What can hang from each mark:
Z_136: Z_17 Z_212
Z_997: Z_17 Z_212
Z_212: Z_17 Z_590 Z_632 Z_997
Z_632: Z_17 Z_212
Z_17: Z_136 Z_212 Z_590 Z_997
Z_590: Z_17

Each row was made from one small tree. The marks that hang from a mark follow it in brackets, in the order of their numbers. Every link used is in the known rows. Write each row's tree.
Known rows:
Z_590[Z_17[Z_136 Z_212 Z_997]]: [-3.41  2.74  0.15  0.49  0.66 -0.20 -0.78  1.75  0.46 -2.29 -3.32  2.63
 -2.05 -1.32  0.85 -3.73 -0.03  3.01  4.71  4.84 -1.43  0.15  0.50  3.75
  6.60  5.38]
Z_17[Z_136[Z_212[Z_632]] Z_590 Z_997]: [ 1.56  6.94  0.13 -0.50 -1.66 -2.13  0.44  2.44 -0.08  1.50 -0.65 -0.75
  0.75  3.00 -2.72 -0.71  1.49  4.15  2.33  3.05  0.82 -2.24 -1.02  2.12
  0.97  1.08]
Z_136[Z_17[Z_212[Z_632 Z_997] Z_590]]: [ 2.78  2.52  1.00  2.83  0.84 -0.96 -2.59  4.02 -1.45  3.23 -1.49 -2.05
 -0.60 -1.73 -1.80  0.13  1.13  1.98  1.27 -1.45 -0.18 -1.85 -4.90  3.56
  0.60  0.99]
Z_17[Z_136 Z_590 Z_997[Z_212[Z_632]]]: [ 1.76  7.38  0.06 -0.08 -2.11 -1.51  1.41  2.69 -3.52  1.59 -0.21  1.73
  1.70  2.79 -1.56 -3.47  0.74  6.27  2.65  3.16 -0.44 -0.17 -2.49  1.91
  1.27  1.07]
Z_212[Z_17 Z_590]: [ 0.10  2.30  0.62 -0.14 -1.60  1.04  0.12  3.54 -2.73  1.17 -0.41 -5.76
  4.16  0.04 -1.65  3.50  3.01  2.60  1.14 -2.47 -0.72 -2.44 -2.25 -1.40
 -1.64 -0.29]
Z_136[Z_212]: [ 1.52  0.11  0.05  0.68  1.63  0.69  0.92  1.00  1.74  1.39  0.69 -0.64
 -1.45  2.49 -2.44  0.40  0.28 -2.10 -0.11  1.05  0.34  1.47 -0.04  1.11
 -1.51 -0.86]
Z_997[Z_212[Z_17[Z_136] Z_632]]: [ 1.15  3.60 -1.53  0.37 -2.41 -1.96  5.91  3.56 -6.56  1.66  2.39 -2.65
  3.36  4.68 -2.88 -2.05  0.26  3.93  1.43  0.91 -2.34  1.69 -2.89  0.95
 -1.79 -0.28]
Z_590[Z_17[Z_997[Z_212]]]: [-1.75  2.97 -0.01  0.90  2.18  1.57  0.92  2.37 -1.19 -0.03 -0.20  2.99
 -2.03  1.18 -1.62 -2.88 -1.20  0.49  4.04  1.49 -4.29  3.22 -1.59  2.15
  3.15  3.23]
Z_997[Z_17[Z_136 Z_590] Z_212[Z_632]]: [ 0.70  6.06 -0.23 -0.88 -1.71 -0.98  3.85  2.51 -6.36  1.19  1.72 -0.41
  4.61  5.00 -4.56 -2.76 -1.09  4.30  1.95  3.18 -0.63 -0.77 -3.04  1.49
 -2.26  1.42]
Z_997[Z_17[Z_136]]: [-1.52  1.91 -0.17 -2.37 -1.19  0.26  1.15 -0.17 -1.92 -3.39 -0.14 -0.15
  2.43  2.84 -1.37 -0.92 -0.42  0.80  2.47  3.75 -0.58 -1.03  0.98  1.10
  0.15  0.42]
Z_632[Z_17[Z_590 Z_997]]: [ 2.36  4.13  1.19  1.91  1.32 -0.72 -1.36  1.07  0.18 -0.13 -3.00  0.00
  0.48 -2.13  0.34 -0.18  1.47  2.35  2.65 -1.76 -0.63 -1.86 -0.82  1.66
  2.79  2.43]
Z_212[Z_997[Z_17]]: [-0.02  1.63  0.45 -2.90  0.22  3.05 -1.38  2.54 -1.05 -1.92 -0.22  0.02
 -1.53  2.09 -0.11 -1.10 -0.58 -0.34  3.30  1.21 -1.87  1.93 -1.39  1.08
 -1.18 -2.36]
Z_590[Z_17[Z_212[Z_632] Z_997]]: [-4.71  2.92 -0.18  1.01  0.65 -1.89  1.41  3.78 -1.01  1.29 -1.79  1.00
 -0.56 -1.71 -0.66 -1.95 -1.02  3.44  3.98  1.36 -2.33 -1.14 -1.16  2.60
  3.51  6.00]
Z_212[Z_17[Z_136] Z_590 Z_632 Z_997]: [ 0.54  3.52 -1.65 -2.69 -3.45 -0.60  1.39  5.98 -4.28  1.26  1.09 -7.31
  2.90  3.60 -1.56  1.13  2.90  5.50  2.82 -0.98 -1.18 -1.44 -3.98 -1.75
 -2.07 -2.60]
Z_212[Z_632 Z_997]: [ 0.33  1.35 -1.43 -1.56 -0.76 -0.40  0.79  3.51 -1.74  1.96  1.11 -1.26
 -1.29  2.24  0.05 -0.78 -0.50  1.33  1.37 -0.78 -0.54  0.94 -2.47 -0.67
 -2.23 -1.88]
Z_17[Z_136 Z_212 Z_590 Z_997]: [ 0.46  5.80  1.98  0.41 -1.18 -0.98 -3.36  1.58  0.32 -0.79 -4.44  2.74
 -0.41 -2.39  2.08 -3.69  1.68  6.26  2.76  4.50  1.73 -1.73 -0.27  3.95
  5.31  3.13]
Z_17[Z_590 Z_997]: [ 0.70  5.56  1.92  0.03 -0.77  0.30 -3.09  1.74  0.04  0.45 -2.13  1.45
  0.17 -1.48  0.10 -0.20  0.67  3.38  2.26  0.03  0.25 -2.12 -1.23  1.57
  2.22  1.14]
Z_632[Z_212[Z_590[Z_17[Z_136]] Z_997]]: [-0.30  2.20  0.71 -1.04  2.87  1.65 -2.57  3.30  0.74 -1.14 -1.72 -0.67
 -1.63  1.12  0.08 -1.57  2.20  1.48  2.67  0.02 -0.05 -0.91 -2.17 -0.44
  2.06  2.55]
Z_997[Z_17 Z_212[Z_590 Z_632]]: [-1.09  2.88 -0.56 -0.93 -0.68  0.56  4.04  3.67 -5.19  2.75  2.92 -2.95
  5.74  4.11 -4.61 -0.40  0.12  3.11  1.43  0.32 -1.94 -0.57 -3.96 -0.65
 -4.71  1.53]
Z_17[Z_212[Z_590 Z_997]]: [ 0.75  0.63  0.73 -0.12  1.11  2.44 -3.21  3.83  0.84  1.31 -2.50 -0.65
 -1.41 -1.87  1.96 -1.61  1.94  3.28  1.74  0.60  1.11  0.93 -2.47  0.72
  0.80  0.48]
Z_212[Z_632]: [-0.93  0.76 -1.36 -0.17 -1.71 -2.54  3.02  1.33 -2.07  2.13  1.33 -1.85
  2.25  1.08 -1.53  0.71 -0.38  1.58 -0.35 -1.09 -0.09 -1.93 -0.94 -0.82
 -1.99  0.91]
Z_17[Z_212 Z_590 Z_997]: [ 0.41  5.38  2.69  1.54 -0.13 -0.23 -3.72  2.85  0.51  1.13 -4.27  2.67
 -0.58 -4.12  1.92 -1.87  1.26  5.47  2.53  1.57  1.26 -1.98 -0.96  4.01
  4.17  3.11]
Z_136[Z_212[Z_17]]: [ 2.16  1.95  0.35  0.89  0.34  0.44  1.75  3.19 -0.70  1.41  0.26 -3.43
  0.14  2.68 -3.35  2.11  0.81 -0.79  0.75 -0.37 -1.23  0.78 -0.97  1.65
 -1.84 -1.72]
Z_997[Z_212[Z_590]]: [ 1.57  0.48  0.13  0.62  1.11  2.01  0.92  1.87 -1.48  2.32  1.50 -0.62
  1.79  1.60 -1.80 -1.24  1.06  1.84  0.20 -0.06 -0.88  2.15 -2.71 -0.48
 -1.54  0.23]
Z_997[Z_17[Z_136] Z_212]: [ 0.47  2.31 -0.15 -1.14 -0.17  1.29  3.15  0.78 -3.27 -2.25  1.13  1.12
  1.77  5.08 -2.55 -3.78 -0.82  1.32  2.80  4.69 -1.61  2.75 -1.20  2.13
 -0.64  0.27]
Z_997[Z_212[Z_590 Z_632]]: [ 0.63  1.05 -1.04  0.64 -0.15 -0.18  3.63  3.07 -3.52  4.44  2.75 -2.25
  3.76  2.61 -3.20 -0.52  0.82  3.14 -0.29 -1.19 -0.89  0.12 -3.63 -1.75
 -3.54  1.19]

Write each row's tree:
[ 4.12  2.44  0.61  1.96  1.59 -0.42 -2.17  1.41 -0.26 -1.42 -4.45  0.34
 -1.67 -1.20  1.66 -3.50  1.63  3.62  2.59  1.80  1.29  0.66 -1.14  2.93
  3.52  1.84] => Z_632[Z_17[Z_136 Z_212[Z_997] Z_590]]
[ 1.53  4.84 -0.16 -1.40  0.36  0.96  0.76  4.64 -2.43  2.71  0.84 -2.27
 -0.20  4.41 -4.77  0.45 -0.56  0.49  2.15  0.71 -0.66 -0.17 -3.40  1.51
 -4.23 -1.69] => Z_136[Z_212[Z_632 Z_997[Z_17[Z_590]]]]
[-2.24  3.08  1.58  0.00  2.53  0.87 -1.85  3.55  1.62  0.19 -1.62 -0.11
  0.70 -1.13 -0.57  0.63  2.14  1.56  2.86 -1.36 -0.73 -3.49 -1.01 -0.16
  2.56  5.58] => Z_632[Z_212[Z_590[Z_17[Z_997]]]]
[-2.30  2.90 -1.02 -0.14  1.36 -0.35  2.26  4.28 -0.09  3.82  0.80 -3.15
  1.25  2.83 -4.87  2.07  0.79  0.85  2.37 -0.40 -1.52 -1.79 -2.12 -0.21
 -1.35  3.19] => Z_136[Z_212[Z_590[Z_17[Z_997]] Z_632]]
[-0.29  3.61 -0.21 -0.26 -0.93 -0.03  1.80  4.00 -1.93  3.26  1.47 -0.21
  2.41  1.79 -1.41 -1.23  1.49  4.12  2.14 -0.14 -2.08  0.13 -2.66 -0.11
 -1.08  1.30] => Z_17[Z_997[Z_212[Z_590 Z_632]]]
[ 2.26  0.19 -1.63  2.31  1.45 -1.94  5.46  1.99 -3.63  2.75  1.83 -0.74
  1.80  2.29 -2.38 -2.21 -0.47  1.08  0.36 -1.03 -2.15  1.81 -2.51  0.36
 -2.29  1.73] => Z_997[Z_212[Z_632[Z_17]]]
[ 3.46  3.18 -1.32  0.13 -0.02 -2.17  1.08  2.12 -3.02  0.41 -1.16 -2.70
  0.30  2.00 -0.92 -1.59  0.92  3.22  1.98 -0.34 -0.16 -0.53 -2.77 -0.05
  0.15  0.01] => Z_212[Z_632[Z_17[Z_136 Z_590]] Z_997]
[ 2.50  3.83  0.99  0.40 -0.11  0.63 -4.01  2.32 -0.82 -0.70 -3.83  1.61
 -2.38 -0.74  2.03 -4.23  0.99  4.89  1.83  3.92  2.84  0.88 -1.60  3.40
  3.30  0.58] => Z_17[Z_136 Z_212[Z_997] Z_590]
[ 2.54  3.72  2.34  2.24  0.04 -0.01 -3.58  1.42  1.02  0.62 -1.54 -0.69
  0.29 -1.86 -1.90  2.07  1.51  0.35  2.02 -1.47 -1.17 -2.63 -2.56  3.35
  2.53  0.58] => Z_136[Z_17[Z_590 Z_997]]
[ 1.22 -0.89 -0.27  2.17  1.41 -1.26  0.34  0.39  0.53 -0.78 -3.24 -2.28
  1.97 -1.87  0.54 -1.75  2.98  3.31  1.37  1.15  0.93 -1.24  0.26  0.81
  2.77  4.02] => Z_632[Z_17[Z_136 Z_212[Z_590]]]
[ 1.11  6.21 -0.89  0.16 -3.69 -3.48  2.94  3.11 -6.18  1.59 -0.05 -5.34
  4.77  2.10 -2.76  1.24  1.20  5.54  1.32 -0.62  0.16 -4.16 -2.42  0.30
 -0.87  0.53] => Z_212[Z_17[Z_136 Z_590] Z_632]
[ 0.78  2.72 -0.50  0.36 -1.22 -1.05  3.57  5.19 -2.71  4.51  1.91 -7.56
  4.26  3.36 -5.53  4.34  2.18  2.07  0.50 -2.36 -0.94 -2.50 -3.01 -0.80
 -4.21 -0.23] => Z_136[Z_212[Z_17 Z_590 Z_632]]
[-0.32  3.97 -0.88 -1.33 -1.60 -1.22  1.31  3.11  0.99  1.50  0.53 -2.50
  1.69  3.64 -2.77  0.35  2.66  3.27  2.08  2.76  0.42 -1.83 -0.56  0.36
  0.17  0.44] => Z_17[Z_136[Z_212[Z_590 Z_632]] Z_997]
[ 1.28 -0.28  0.18  1.97  0.95 -0.21 -1.51  4.36 -0.01  3.15 -0.69 -4.38
  0.24 -1.32 -1.73  1.54  2.02  1.95  1.78 -2.01 -0.80 -1.55 -4.88  1.91
 -0.56  0.95] => Z_136[Z_17[Z_212[Z_590 Z_632 Z_997]]]
[ 2.60 -0.36 -0.06  1.07  1.84  0.37 -1.43  1.85  0.70 -1.44 -3.51 -1.69
 -0.91 -1.15  1.80 -2.78  2.88  3.40  2.70  1.14  0.42  0.72 -1.13  1.02
  2.94  1.91] => Z_632[Z_17[Z_136 Z_212[Z_590 Z_997]]]
[-1.74  0.71 -0.38  1.31 -0.94 -1.65  1.01  3.30 -1.73  3.77 -0.49 -3.18
  3.08 -1.79 -0.70  0.33  1.85  4.69 -0.41 -0.72  1.76 -2.90 -1.89 -0.32
 -1.04  3.89] => Z_17[Z_212[Z_590 Z_632]]
[ 2.19  0.06  0.61  1.89  2.44 -2.10  1.17 -0.28  1.17 -2.75 -2.08  0.13
  0.51 -0.03  1.49 -1.72  2.11  0.81  1.07  0.13  1.14 -1.98  1.35  0.75
  2.78  3.92] => Z_632[Z_17[Z_136] Z_212]
[ 0.39  1.01 -1.02  0.23  0.09 -0.75  2.31  3.38  0.01  4.54  2.00 -4.77
  2.72  3.00 -4.75  2.41  1.54  0.82 -0.91 -1.04  0.84 -1.90 -1.70 -1.49
 -4.07  0.69] => Z_136[Z_212[Z_590 Z_632]]
[ 2.40  1.17  1.65  1.77  1.78  1.26 -2.09  2.88  3.99  1.98  0.02 -3.24
 -0.03  0.78 -4.36  3.75  3.08 -1.88  1.95 -0.90 -1.61 -1.35 -2.39  2.60
  0.66 -0.32] => Z_136[Z_17[Z_997] Z_212[Z_590]]
[ 0.82  3.40 -1.06  0.72 -1.40 -0.18  4.62  5.38 -6.03  4.43  2.56 -4.79
  5.09  3.18 -3.73  0.90  1.56  4.15  0.75 -2.38 -2.40  0.07 -4.85 -1.03
 -4.08  0.67] => Z_997[Z_212[Z_17 Z_590 Z_632]]
[ 2.43  1.91  0.27  1.05  1.04  0.18  1.21  1.25  0.00 -1.04 -1.27 -0.17
  1.19  1.70 -0.12 -2.77  2.71  3.24  3.57  1.29 -1.87  1.43 -0.86  1.22
  2.81  2.09] => Z_632[Z_17[Z_136 Z_997[Z_212[Z_590]]]]
[ 2.42  4.58 -0.12  1.95  1.16 -2.30  2.12  2.90 -0.25  3.18 -0.51 -1.90
  0.87  1.51 -3.57  1.22  1.00  1.14  1.75 -1.36 -0.55 -1.86 -1.51  1.92
 -0.88  1.80] => Z_136[Z_212[Z_632[Z_17[Z_590 Z_997]]]]
[ 1.42  1.34  1.56 -1.13  1.95  2.27 -3.18  3.93  1.96  0.53 -0.94 -0.58
 -1.00  0.01  1.52 -0.27  2.93  1.64  0.89 -1.68  1.11 -1.49 -2.27 -0.94
 -0.27  0.35] => Z_632[Z_212[Z_590 Z_997]]
[ 0.24  1.12  2.04  3.20  0.66 -0.35 -2.35  1.93  2.58  0.06 -2.36  0.77
 -1.71 -3.49  0.38  0.16  1.38  0.39  2.36  0.59 -1.91 -0.76 -1.58  5.06
  4.32  2.03] => Z_136[Z_17[Z_212 Z_997]]
[ 4.91  3.04  0.49  2.15  2.09 -0.27 -0.75  4.18 -0.64  3.94  0.89 -3.69
 -1.22  2.90 -5.61  2.19  0.68 -1.38  1.24 -1.64 -0.58 -0.56 -4.99  2.68
 -2.74 -2.47] => Z_136[Z_17[Z_590] Z_212[Z_632 Z_997]]
[ 2.26  5.58  0.63  0.35 -2.82 -0.90 -0.22  1.79 -3.95 -0.77 -1.20 -3.39
  2.73  1.33 -1.35  0.60  1.71  3.91  1.21  0.32  0.28 -1.87 -1.68  1.16
  1.02 -0.01] => Z_212[Z_17[Z_136 Z_590]]
[-2.03  1.56  0.81 -1.06 -1.53  0.59 -0.05  1.45 -1.25 -1.90 -1.71 -1.64
  3.33  0.27 -0.96 -1.26  1.64  4.12  2.33  4.05  1.10 -2.27 -0.44  1.46
  1.03  3.10] => Z_997[Z_17[Z_136 Z_212[Z_590]]]
[ 0.07  4.69  0.96 -1.55 -1.73  0.32 -0.51  0.24 -2.94 -1.94 -1.04 -0.71
  3.00  2.02 -2.31 -0.85 -0.09  2.51  2.00  3.05  0.58 -2.72 -0.51  1.61
  0.55  0.79] => Z_997[Z_17[Z_136 Z_590]]
[-0.32  1.49 -1.51 -0.92  2.56  1.42  1.23  5.15 -0.34  3.64  1.30 -4.19
 -1.17  4.21 -5.11  1.27  0.46 -0.09  2.10 -0.62 -1.75  0.93 -3.60 -1.03
 -2.94  0.49] => Z_136[Z_212[Z_590[Z_17] Z_632 Z_997]]
[ 1.05  7.08  1.82  0.36 -2.22 -0.16 -1.82  3.95 -2.70  0.61 -2.24 -1.58
  2.18 -1.10 -0.30  1.50  1.63  4.23  3.30 -1.34 -1.77 -2.30 -2.10  2.07
  1.56  0.31] => Z_212[Z_17[Z_590 Z_997]]
[ 1.03  1.92 -0.62  1.13  1.50 -1.36  2.73  3.55  0.98  3.47  0.66 -4.46
  2.41  1.71 -3.54  2.29  2.52  1.24  1.76 -1.59 -0.91 -1.90 -1.57 -0.29
 -2.20  2.31] => Z_136[Z_212[Z_590 Z_632[Z_17[Z_997]]]]
[ 2.62  1.63  0.00  0.77  1.39 -0.93  1.41  0.61  2.55 -2.04 -1.70 -0.19
 -1.13  2.15 -0.50 -1.36  2.00 -0.08  3.28  2.57 -1.18  1.17  1.45  2.56
  2.85  1.09] => Z_632[Z_17[Z_136[Z_212] Z_997]]
[ 1.27  3.52  1.29  1.39 -0.93 -1.18 -2.04  0.72 -1.15 -0.06 -3.53  0.96
  0.47 -1.58  0.77 -3.14  1.26  4.84  0.39  3.65  3.20 -1.31 -0.36  2.82
  3.53  2.55] => Z_17[Z_136 Z_212 Z_590]
[-0.99  0.51 -0.37 -1.31  2.14  3.16 -2.38  3.17  0.03  0.43 -0.62 -2.31
 -1.86  0.96 -1.29  0.08  0.61  0.44  3.16 -1.10 -1.86  1.20 -3.42 -1.36
  0.24  0.69] => Z_212[Z_590[Z_17] Z_997]
[ 1.62  5.21  0.62 -0.54 -0.61  1.49  1.03  1.08 -4.53 -1.03  0.17  1.00
  2.91  4.21 -3.34 -3.62 -0.84  2.86  2.48  4.03 -0.69  0.68 -2.14  2.66
 -0.78  0.60] => Z_997[Z_17[Z_136 Z_590] Z_212]
[-0.19  0.27  0.37  0.21 -0.77 -0.38 -0.79  1.22  0.52 -0.27 -2.16 -1.30
  1.48 -0.83  0.78 -2.06  2.48  4.44  0.47  3.37  2.28 -1.24 -0.03  0.67
  2.00  2.87] => Z_17[Z_136 Z_212[Z_590]]
[ 3.26 -0.21 -0.21  1.12  1.84 -0.59  1.82  0.01  1.60 -0.70 -0.60 -3.65
  1.18  2.40 -2.62  0.38  2.49 -0.02  1.01  0.96  0.56 -0.20  0.29  0.19
  0.08  1.36] => Z_632[Z_17[Z_136[Z_212[Z_590]]]]
[-1.07  0.62 -0.97  0.22  2.03  0.04  1.59  0.03  0.52 -1.30  0.06 -0.35
 -1.67  3.42 -4.04 -1.13 -0.99 -1.56  1.94  3.85 -1.11  1.50  0.44  1.39
  1.64  2.20] => Z_590[Z_17[Z_136[Z_212]]]
[-1.44  2.80  1.03 -0.29 -1.47  0.03 -2.63  2.16  1.73 -0.92 -3.38  0.46
  0.47 -1.90  2.29 -2.60  3.24  5.94  2.94  3.94  0.99 -1.54  0.08  1.90
  4.36  3.33] => Z_17[Z_136 Z_212[Z_590] Z_997]
[ 1.03  4.31  1.78  3.65 -0.34 -2.39 -1.96  3.50 -0.90  2.83 -2.11 -1.11
  1.64 -3.57 -1.66  0.93  1.43  3.47  1.97 -1.33 -0.49 -4.02 -3.49  4.63
  2.63  3.66] => Z_136[Z_17[Z_212[Z_632] Z_590 Z_997]]
[ 3.07  3.66  0.40  0.15  0.17 -0.34 -0.80  0.32 -0.32  0.31 -0.84 -0.68
 -0.30  2.81 -3.18 -0.78  1.11  1.20  0.05  3.08  2.24 -0.42 -0.12  1.60
  0.35 -0.15] => Z_17[Z_136[Z_212] Z_590]
[ 2.11  2.52  0.33  1.05 -0.45  1.91  1.75  3.85 -4.15  2.25  1.20 -3.14
  3.53  2.16 -2.48  0.23  1.87  2.96  1.23 -1.70 -2.40  1.58 -3.68 -0.01
 -1.88 -0.50] => Z_997[Z_212[Z_17 Z_590]]
